Known rows, with every step that occurs:
zamit-bevol-nidevi: [ 45  -7  14 -19  16  55  -7 -15  -7   3  -6  -2   7  -5  11   8 -41 -20
  24  20  -5 -31 -28 -12 -38  22  -3 -35 -24  23  36 -11 -24  14 -34   0
  -1   7 -31  -8  25  24   5  22 -10]
bevol-dosul: [ 18   0  19  15 -27  57 -21  -4 -14 -16 -15   8  12 -28  15  20 -26 -10
   1  10  -6 -17  -3  18 -13  -9  -7 -42 -25  19  40  -7   4 -14 -14  -2
  12 -18 -38 -11  45  -1  30  18  -8]
bafa-nidevi: [ 33 -11  12  -4  -6  44  -5   9   1 -16   5   8  10 -28   7  16 -12 -19
  15  19   4 -15 -15   8 -13   2  21 -46 -39  10  20 -22 -16   2  -6   4
   5 -20 -32 -20  18  18  33  16   3]
dosul-bevol: [ 25 -15  -5  -3   0  46  15 -12   4 -11 -15  14  12 -30 -13  14 -21  -8
  11  28  -2  -1 -14  28 -18 -12   3 -33 -13  13  13  -8 -23  29  -4 -14
  10  -7 -34 -13  36  10  24  19   3]
zamit-nidevi-bevol-dosul-duveb: [ 44 -15  18  30  11  86  -6 -29 -13   6 -23  -3   4 -32  11  20 -57 -49
  10  23 -19 -51 -12  -6 -23  14 -14 -52 -18  19  60  -7 -18  -3 -36 -33
  -1   1 -45  -6  40  -1   7  38 -17]
zamit-bevol-nidevi-bafa-duveb-dosul: [ 61  -3  15   4  48  74  20  -9 -16 -13 -22 -18  22 -27  18   0 -47 -16
  20  -8  -2 -47 -25 -14 -38  13 -16 -63 -34  25  52 -19 -43   9 -33  -6
  23  14 -20   1  33  12   6  49 -44]
nidevi-zamit-bevol: [ 45 -29  -2 -10  16  30  18 -18  -7  13 -34  -9  14 -30  -3  -2  -8   4
  18  18 -32  -8 -17  28 -31  12  12 -37 -21  11   5 -43 -18   2 -12 -14
   3  11 -29 -12  35  31   7  34 -15]
dosul-bevol-zamit-nidevi-bafa: [ 56 -46  21  10  -6  63  30  10 -11 -10 -24  -9  -1 -51   6  19 -38   1
  16  13  12 -37 -23  40 -41 -12  10 -38 -40  31  36 -31 -32   8 -15 -30
  14  30 -22 -19  50   2  -6  23  19]
zamit-bevol: [ 32 -16  -1 -18   3  34  10 -25   4   8 -11  -7   6 -16   6  10 -20 -14
  21  13 -18 -15 -18  11 -32  17  -1 -32 -26  13  10 -11 -13  17 -18  -9
   1  -5 -29  -9  27  24  19  18  -5]
duveb-dosul: [ 22  -6  -9   9   1  51   2   0  -7  -2 -21  17  16 -32   2   5 -15  -5
  11  -4 -17 -17  -6  22  -4  -8 -15 -40 -32  11  32 -11 -22   7 -14 -13
  23 -17 -40 -12  27   9  28  19 -20]
bevol-tigu: [ 14 -14  17  -2 -15  59 -18  12 -13 -36 -10   6   8  -9  20  14 -17  11
 -13  -3  -1 -14 -10   7 -18  -5  -5 -49 -40  -4  34 -23 -10   6  -4   0
   6  -3 -32  -9  35  12  11  18   9]
bevol-dosul-bafa-nidevi: [ 32  -4  43  25 -26  67  10   7 -16   0  -1   1  16 -48  10  31 -35 -17
  20  17  -1 -19  -8   0 -10  -7   6 -50 -30  31  42 -21 -19   9  -9   7
  20 -22 -36 -24  20 -10  25  16   6]
dosul-bevol-zamit-nidevi: [ 43 -24  21   5  -1  57  10  -2   2  -5 -14  11  -6 -42   3  24 -25 -16
  22  22  14 -39 -19  28 -35 -18   8 -32 -22  25  40 -24 -23  17 -11 -30
  -3  18 -31 -15  44  10   1   5  17]
zamit-bevol-tigu: [ 29 -16  17 -13  -1  52  -8 -14  -7 -12 -11  -7   5  -3  20   8 -37   7
   5   1  -8 -24 -15  -3 -36  12 -20 -46 -37   3  27 -26 -20  30 -12  -9
  -2   3 -35  -1  34  19   5  18   0]
nidevi-zamit-bevol-dosul: [ 43 -14  18  11   3  52   0 -22 -16  17 -42  -6  13 -37   5   7 -26   1
  16  19 -30 -24 -10  25 -29   7  -8 -44 -19  23  33 -38  -5  -2 -12 -15
   3   0 -37  -2  53  14  15  34 -26]
duveb-dosul-bafa-nidevi-zamit-bevol: [ 60 -19  16  14  24  50  55  -8 -15  40 -34  -6  24 -59 -11  -2 -25  -4
  50  11 -38 -22 -16  10 -21   7  -3 -58 -25  27  25 -60 -54  36  -6 -15
  25  -2 -36 -19  13  14  10  36 -22]
bafa-duveb-dosul-bevol-zamit-nidevi: [ 49   3  18  25  34  64  20  -6  -2 -10 -27  12  -3 -48   8  21 -25 -21
  29   0  16 -59 -10   5 -26 -21 -14 -52 -14  23  57 -21 -42  21  -8 -28
  10  11 -29  -5  46   9  11  16 -16]
tigu-lare: [ 16  -5   7 -12  10  40   2  -7 -13  -3 -10  13   6 -31  17  19 -20  -1
   5  -4 -17   2   0  13 -16  13   7 -31 -23  19  34 -24 -23   1 -25 -25
  16 -16 -44 -21   3  30   2  12 -10]
zamit-nidevi-bafa-dosul: [ 44 -28  15   5 -18  55  14  12 -11   6   7  -3   8 -47  25   5 -35 -22
  17  10  -9 -37 -13  24 -19   8   3 -50 -57  19  24 -46 -25 -11 -12 -17
   5   2 -13 -27  36  -5  -4  20 -13]
dosul-bevol-nidevi-bafa: [ 51 -29  13   4   9  77  18  10 -14 -23 -15  -1  20 -29   1   7 -53  -7
   7  25   4 -19 -32  26 -30  -6  11 -46 -28  27  38 -15 -34  14 -24  -6
  23  17 -27 -12  37   2   0  41   1]
dosul-bafa-nidevi-bevol-tigu: [ 44 -26  27  14  -2  80  10  10 -21 -16  -8 -12  21 -19  10  15 -31   2
  14  10 -16  -6 -25  -2 -26  -2  -5 -72 -46   6  33 -47 -35  42 -13  -1
  17   6 -35  -8  18  -9  15  31  14]
bafa-duveb: [ 25  -2   6  -2  10  39   2  -6   1 -35  -3  -3   9 -22  10  19   3 -17
  -2  -1   4  -8  -5  -3 -14  -1  22 -48 -22   3  17  -6 -17  -8  -7   9
  11  -9 -14 -12  34  22  22  22  -8]
bevol-tigu-lare: [  8  -3  27  -6   7  53 -15   4 -23 -22  -8  11   8 -16  36  17 -33  13
 -10 -14  -8  -7   2  -3 -24   9 -11 -42 -31   7  50 -37 -26  14 -18 -25
  12  -9 -47 -13  11  28  -8  14  -5]
nidevi-bafa-duveb-dosul: [ 36 -15   1  18  20  61  26   6 -12 -28 -26 -12  21 -44  16   5  -9  -1
   1 -18  -8 -23  -9  17 -11  -8   2 -63 -37  11  34 -17 -29  -5 -11  -3
  35  -4 -17  -9  34   5  20  45 -28]
nidevi-bafa-dosul: [ 34 -27   8   3 -25  53  16  17 -14 -17  -5  -6  22 -46  21   5 -26   0
   4   0 -11  -9 -12  39  -6  -7   9 -50 -50  15  14 -36 -17  -2  -3 -10
  20  -8 -13 -21  45  -9  12  25 -13]
bevol-zamit-nidevi-bafa-dosul: [ 50 -32  36  11 -27  55   6  26 -19  -5  -5  -7   4 -56  36  13 -27  -5
  10  -3   4 -43 -13  35 -23 -10  13 -51 -59  25  38 -50 -16 -16  -8 -24
   5  16  -7 -26  53  -9  -7  12   2]

Rows:
[ 48 -37  41  21 -16  67  24  11 -20 -18  -9 -15   1 -66  32  24 -45 -24
   1  -5   6 -53  -4  23 -13  -9  22 -52 -44  20  53 -38 -30 -16 -12 -41
  14  15  -9 -26  49   0 -23  24  -7]
bevol-zamit-nidevi-bafa-dosul-duveb
[ 25 -11  16   5  -2  40  35  -4  -6 -24  -7 -12  15 -33   0  27  -1 -13
   7  -3  -5  -3  -5 -10 -10   1  26 -49 -15  15  17  -8 -30   1  -9  12
  28  -4  -9 -22  22   9   8  24   4]
dosul-bafa-duveb
[ 21  -6  13   9 -11  55  14  -8  -5 -22  -6  10  12 -45   6  17 -34 -31
   0   7 -10 -20   3   8  10  -3  13 -45 -23   2  29 -14 -22   5  -3 -21
  11 -21 -27 -18  35   9   5  23 -21]
bafa-dosul-duveb
[ 57 -32  18 -11  12  64   9  -3 -17  -5  -7 -19  16 -15  17   4 -48  -5
  19  13  -6 -28 -34   4 -43  20   4 -44 -40  27  34 -18 -26   5 -36  -4
  13  19 -20  -9  32  13  -4  39 -11]
zamit-bevol-nidevi-bafa
[ 61 -28  29  14  17  62  33   3  -8 -28 -20 -19  -2 -51  14  26 -24  -7
  10   5  20 -43 -18  19 -42 -14  19 -53 -30  27  40 -28 -36   2  -9 -23
  12  32  -7 -15  54   8  -5  29   7]
dosul-bevol-zamit-nidevi-bafa-duveb
[ 41 -28  10   5   3  71 -18   0 -12  -2  -9  -3   3  -2  24   2 -35 -10
  11  10 -19 -36 -25   3 -38  13 -21 -60 -47   1  42 -39 -21  14 -25 -16
 -10  17 -36  -4  31   6   4  25   0]
zamit-nidevi-bevol-tigu
[ 44 -19  15   7   9  76 -24  10 -12 -28  -6  -2  16  -6  20   4 -34  -2
   6  12 -10 -14 -26   4 -27   0 -10 -70 -54  -1  33 -43 -17  31  -6  -8
  -1  -1 -39   1  32   4  28  31   6]
bafa-nidevi-bevol-tigu
[ 51 -21  30  -2  20  54  -1   0 -14  -8 -19  -8  14 -20  20   1 -29  12
  19  15 -13 -25 -22   2 -39  14   0 -63 -41   0  28 -71 -31  20   3 -10
  -7   9 -37  -6  34  30   6  33  -9]
bafa-nidevi-zamit-bevol-tigu
[ 19   9  11  10  34  78  11  -8 -21  -7 -30  32  15 -37  12  11 -61  15
   7  -9 -12 -23   1   8 -21  -4 -49 -47 -18  15  65 -37 -52  56 -12 -47
  24 -12 -64   1  14  15  -1  19 -22]
duveb-dosul-bevol-tigu-lare
[ 46 -18  13  30  10  53  42  17 -20  14 -33   5  28 -63  -9   5  -7  -2
  34   6 -29 -11 -11  21   1 -12  11 -60 -30  17  31 -58 -46  12   3  -8
  34  -6 -36 -26  16   9  16  35 -14]
duveb-dosul-bafa-nidevi-zamit
[ 47 -48  30   5 -24  50  11  20 -18 -15 -14 -21   0 -45  28  16 -16   1
   6  -5   3 -36 -19  33 -34  -3  26 -41 -51  26  37 -33 -14 -25 -19 -20
  13  27 -14 -24  42   6  -9  21  16]
bevol-zamit-nidevi-bafa
[ 41 -41   7   0 -13  51  17   9  -6   2  -1 -12   3 -34  14   8 -20 -14
  12   9  -5 -30 -21  21 -32  13  16 -41 -47  18  20 -26 -25 -23 -27  -8
  10  12 -19 -29  29  13  -5  29   2]
zamit-nidevi-bafa
[ 15  -3  27  25 -11  70  -5 -16 -13 -29 -23   6   6 -38  12  29 -39 -30
 -11   9  -3 -31   5   5  -3  -4   6 -41  -9  10  53   9 -10  -8 -18 -18
  16 -19 -43 -11  37   7  15  31 -12]
bevol-dosul-duveb
[ 33  10  -8  16  37  62  25 -18   4 -22 -27  15  15 -39 -10  14 -21 -16
  18   7   2 -23  -4   9  -7 -18 -16 -56  -6  10  31  -8 -38  34  -1 -17
  21 -12 -34  -3  34  11  31  29 -28]
bafa-duveb-dosul-bevol
[ 34  -4  18   0  -7  55 -11 -28  -9   9 -19  -1   6 -20  12  18 -42 -17
  17  16 -15 -29 -11   7 -32  10 -24 -35 -21  24  34  -8  -3  11 -20 -11
   0 -12 -38  -3  42   8  25  21 -18]
zamit-bevol-dosul
[ 41 -21   8   8   5  39   4  14  -7 -11 -19   3  16 -43   2   6   2  -4
  12  20 -12 -10 -14  24 -15  -4  33 -53 -34   7  15 -52 -19 -16   6  -2
   7  -5 -30 -22  28  23  23  35  -5]
bafa-nidevi-zamit
[ 47  -8  26  30  15  90  -9 -17 -11 -19 -21  -2  14 -37   9  22 -52 -41
   9  24  -7 -31 -12   2 -12   2  -3 -61 -20  13  53 -11 -18   9 -22 -26
   9 -18 -48  -3  35  -2  36  42 -17]
bafa-nidevi-bevol-dosul-duveb
[ 44 -11  10  20  10  63  15   3  -6  13 -28  20   0 -49   0  16 -36 -12
  33  11   5 -55 -15  29 -26 -20 -19 -42 -21  25  56 -25 -37  27  -9 -40
  11   8 -43 -11  42   2   9  10  -2]
duveb-dosul-bevol-zamit-nidevi
[ 34  -9  15  19  -2  58  32  11 -11   8  -4  11  26 -54  -1  15 -22 -17
  34   5 -13 -16 -10   6  -1  -8   0 -52 -33  21  34 -28 -46  28  -8  -4
  32 -20 -38 -26   5  -3  22  19  -5]
duveb-dosul-bafa-nidevi
[ 54 -28  42  10   7  57  32   0 -19   6 -19 -18  20 -32   6   7 -25  14
  26  11 -21 -22 -22  -4 -36  11   5 -63 -35  11  24 -73 -44  34  -1  -5
  10  15 -31 -16  22  16  -8  34   6]
dosul-bafa-nidevi-zamit-bevol-tigu
[ 30  -7 -14  14  18  59  21 -13   2   0 -30  26  15 -42 -17   8 -30  -9
  23  18 -12 -19 -12  33  -8 -18 -24 -40 -15  15  31 -11 -33  41  -6 -22
  24 -14 -47  -6  32   5  27  23 -17]
duveb-dosul-bevol
[ 42 -17  26  22  16  66  17 -36 -17   4 -49  -8  12 -46   1  15 -42 -18
   6  18 -27 -36  -3  10 -19  11   0 -46  -2  15  43 -22 -18  -6 -15 -34
  11   0 -42  -6  47  24   0  47 -29]
nidevi-zamit-bevol-dosul-duveb
[ 49  -6  25  29   8  80  16 -17 -17  11 -16 -14   5 -34  11  26 -35 -38
  25  10 -16 -42 -13 -18 -30   9  -8 -65 -18  29  50 -20 -26   2 -32  -6
  10   9 -22 -11  34 -14  12  30 -12]
zamit-nidevi-bevol-dosul-bafa-duveb
[ 60 -22  19  26  10  78  24  14 -25   6 -34  -8  24 -48   3  17 -24   0
  30  -3 -18 -14 -22  30 -11 -20  -6 -64 -40  27  44 -44 -35  41 -10 -22
  35   4 -36  -9  30 -17  32  26   4]
duveb-dosul-bafa-nidevi-bevol-zamit
[ 42 -19  28  19  -7  55  33 -21 -23  31 -44 -17  18 -50  -4  14 -29   3
  28  13 -38 -19  -9  16 -26   7  -1 -44 -11  33  28 -38 -21  10 -15 -11
  21   8 -31 -12  43   2   4  34 -14]
nidevi-zamit-bevol-dosul-bafa
[ 54  -9   0  22  43  73  14   5 -21   4 -48  25  26 -47 -16  -6 -37  -1
  25  26 -18 -30 -24  24 -14 -20 -14 -52  -9  22  54 -37 -42  16 -10 -21
  23  12 -46  -4  39  14  10  42 -30]
duveb-dosul-bevol-nidevi-zamit
[ 43 -19  26   3 -11  69   0  26 -25 -23   1  -1  26 -33  27   4 -46  -7
   6  10   1 -22 -22  18 -11   0   9 -55 -49  21  41 -37 -21  -7 -18   0
  17   1 -13 -16  43  -8  -1  30 -20]
bevol-nidevi-bafa-dosul
[ 45 -29  28  14  -6  78  17  10 -12  -8  -2   5   8 -40  25   6 -66  -4
  16  17   3 -47 -17  18 -35  -6 -22 -61 -50  13  41 -60 -45  33   1 -27
   3  13 -23 -13  48 -12 -11  23  -9]
zamit-nidevi-bafa-dosul-bevol-tigu
[ 48 -30  -8   3   7  57  -3 -12  -4  17  -6  -1   4 -15   6   3 -22 -30
  22  22 -21 -28 -25  17 -32  14  -1 -47 -38  15  22 -26 -18   3 -27 -18
  -5   9 -31 -11  27   8  13  25  -4]
zamit-nidevi-bevol
[ 24  -3  29 -18  21  53  -5 -20 -18   2 -13   1   4 -10  35  15 -49  13
   9 -12 -20 -17  -5 -11 -46  25 -28 -39 -26  13  44 -40 -33  34 -26 -34
   2  -1 -48  -3  10  35 -11  15 -11]
zamit-bevol-tigu-lare
[ 39  -4  25  28   9  80  13 -17 -22 -14 -30 -16  18 -30   5  25 -24 -15
   9   4 -21 -10  -9  -1 -18  -5  -4 -66 -16  24  38 -12 -12  16 -19   2
  25   0 -26  -2  42 -19  27  38 -12]
nidevi-bevol-dosul-bafa-duveb
[ 24  -3   3  16  13  75   5  -2  -8 -18 -28  23  18 -26   3   5 -45  12
   7   5  -6 -30 -10  20 -15 -22 -41 -53 -25   4  47 -29 -37  52  -1 -24
  19  -7 -53   2  38   1  20  22 -13]
duveb-dosul-bevol-tigu
[ 26   8  -3  14  25  46   5  -7  -4 -23 -19   5  14 -31   6  12  -6 -16
   5 -13  -6 -24  -2  -2  -4 -10  -6 -57 -20   7  32  -8 -25   0  -6  -1
  21 -16 -27  -6  31  14  30  26 -30]
bafa-duveb-dosul
[ 43 -28   5   5   1  56 -12   1 -19 -21 -34  -9  10 -19  12  14  -7   9
   0   4 -17  -5 -21  45 -20 -14   7 -45 -35  13  26 -26   2   7 -18 -20
  11  15 -30  -2  49  -2  29  23  13]
nidevi-bevol-zamit
[ 23   4  35  23 -13  61  16  -8 -17 -23 -15  -8  13 -38  10  35 -18 -17
   3  -2  -2 -17   2 -12 -13 -10   7 -55 -10  24  42  -3 -17  -3 -16  11
  24 -10 -20 -16  35  -6  22  23  -7]
bevol-dosul-bafa-duveb
[ 42 -31  23  16  -8  61  32  -1 -11  -9   1 -10   7 -57  21  12 -48 -39
  13   9  -4 -48  -6   7 -10   9  17 -50 -42  13  38 -32 -39 -12 -17 -30
  11   1 -18 -29  33   6 -19  32 -19]
zamit-nidevi-bafa-dosul-duveb
[ 23 -11  12   4   0  66  -1   0  -4 -31 -15  12   8 -16   2  16 -39  10
  -3  19   3 -14 -15  15 -26 -15 -16 -47 -26   2  31 -22 -25  37   1 -13
   8   0 -39  -2  40  10  11  18  12]
dosul-bevol-tigu
[ 36 -21  22  13 -12  79  16  14 -19 -35 -16   5  22 -41  21   7 -55  17
  -2  10  -1 -18 -16  33 -18 -18 -19 -60 -47   7  27 -51 -34  42  11 -23
  18   2 -24  -5  56 -16   6  29  -7]
nidevi-bafa-dosul-bevol-tigu
[ 40 -20  14   5   9  58  -9  19 -21 -14 -27   8  20 -26   3  -1 -12  -1
   2  18 -10 -13 -23  13 -21  -1  28 -46 -25  14  38 -35 -15 -29 -16   6
  10  15 -29 -16  34  23   2  37 -13]
bevol-nidevi-zamit
[ 32 -30  18  12  -6  64  33  -1 -15 -33 -10  -9  19 -54  16  14 -42 -19
  -4   2 -10 -18  -2  23   4  -6  17 -51 -38   7  26 -23 -29  -2  -8 -28
  26 -10 -15 -21  42   1  -2  41 -17]
nidevi-bafa-dosul-duveb
[ 39  -5  26   0  31  74 -21   2 -24 -15  -9   8  16 -14  32  12 -45   9
   7  -2 -15 -10 -14  -4 -33  18 -13 -65 -41  10  52 -61 -32  32 -19 -31
   2  -6 -54  -1   5  13  10  25  -9]
bafa-nidevi-bevol-tigu-lare
[ 45  18   6  17  54  77   7  -7  -7 -25 -22  19  20 -29  -6  13 -40 -25
  23  14  13 -38 -18 -12 -17 -14 -16 -58  -6  19  62  -7 -45  25 -16  -7
  20  -3 -37   3  33   7  20  31 -34]
bafa-duveb-dosul-bevol-nidevi
[ 27  22  17  15  59  78  11 -14 -17 -27 -26  23  14 -34  18  18 -50  10
   2 -17  -2 -27   8 -15 -23 -10 -42 -60  -9   8  65 -37 -57  52  -8 -37
  22 -11 -52   4  17  23   2  27 -34]
bafa-duveb-dosul-bevol-tigu-lare
[ 44 -15  42  35 -14  64  19  14 -26   4 -28  -3  22 -59   2  21 -20  -4
  21  19 -17 -16  -7  12 -12 -11  21 -57 -23  29  38 -49 -22  -7   0   3
  22  -9 -34 -27  30  -2  15  35  -4]
bevol-dosul-bafa-nidevi-zamit
[ 52 -19   4  19  27  90  24   8 -19 -14 -28  11  29 -41  -5   1 -59  -5
  17  16  -1 -31 -29  24 -22 -11 -19 -51 -29  30  54 -17 -50  25 -21 -18
  37   9 -39  -6  33  -5   9  44 -20]
duveb-dosul-bevol-nidevi-bafa
[ 50 -20  10   9  27  65  10   4 -17 -11 -34  17  19 -33 -14   3 -31  -2
  16  38  -9 -14 -27  22 -25 -13  18 -43 -10  18  34 -37 -32   2 -11 -10
  10  17 -35 -10  41  15  -2  37 -11]
dosul-bevol-nidevi-zamit
[ 44 -21  24  27 -12  76   8 -13 -23  31 -16  -7   6 -34   8  17 -43 -28
  28  22 -30 -32 -19   5 -32   8 -17 -52 -26  31  45 -23 -18   6 -35 -13
  12  10 -35 -14  32 -22   6  23  -2]
zamit-nidevi-bevol-dosul-bafa
[ 38   5  35   8   4  59  25 -31 -13   0 -18 -20  10 -35   9  31 -32 -18
  22   2 -12 -28  -4 -23 -26  13  -8 -52  -7  30  34  -7 -24  20 -20   2
  13  -6 -20  -7  33   2  13  25 -16]
zamit-bevol-dosul-bafa-duveb
[ 34 -16  22   5 -18  46  28  10  -8  -4   3  -5  16 -42  -3  21 -10 -15
  25  15  -4  -1 -16   3 -12  -4  24 -47 -35  22  17 -28 -32  15  -8   9
  21 -13 -26 -32   9   5  18  16  17]
dosul-bafa-nidevi
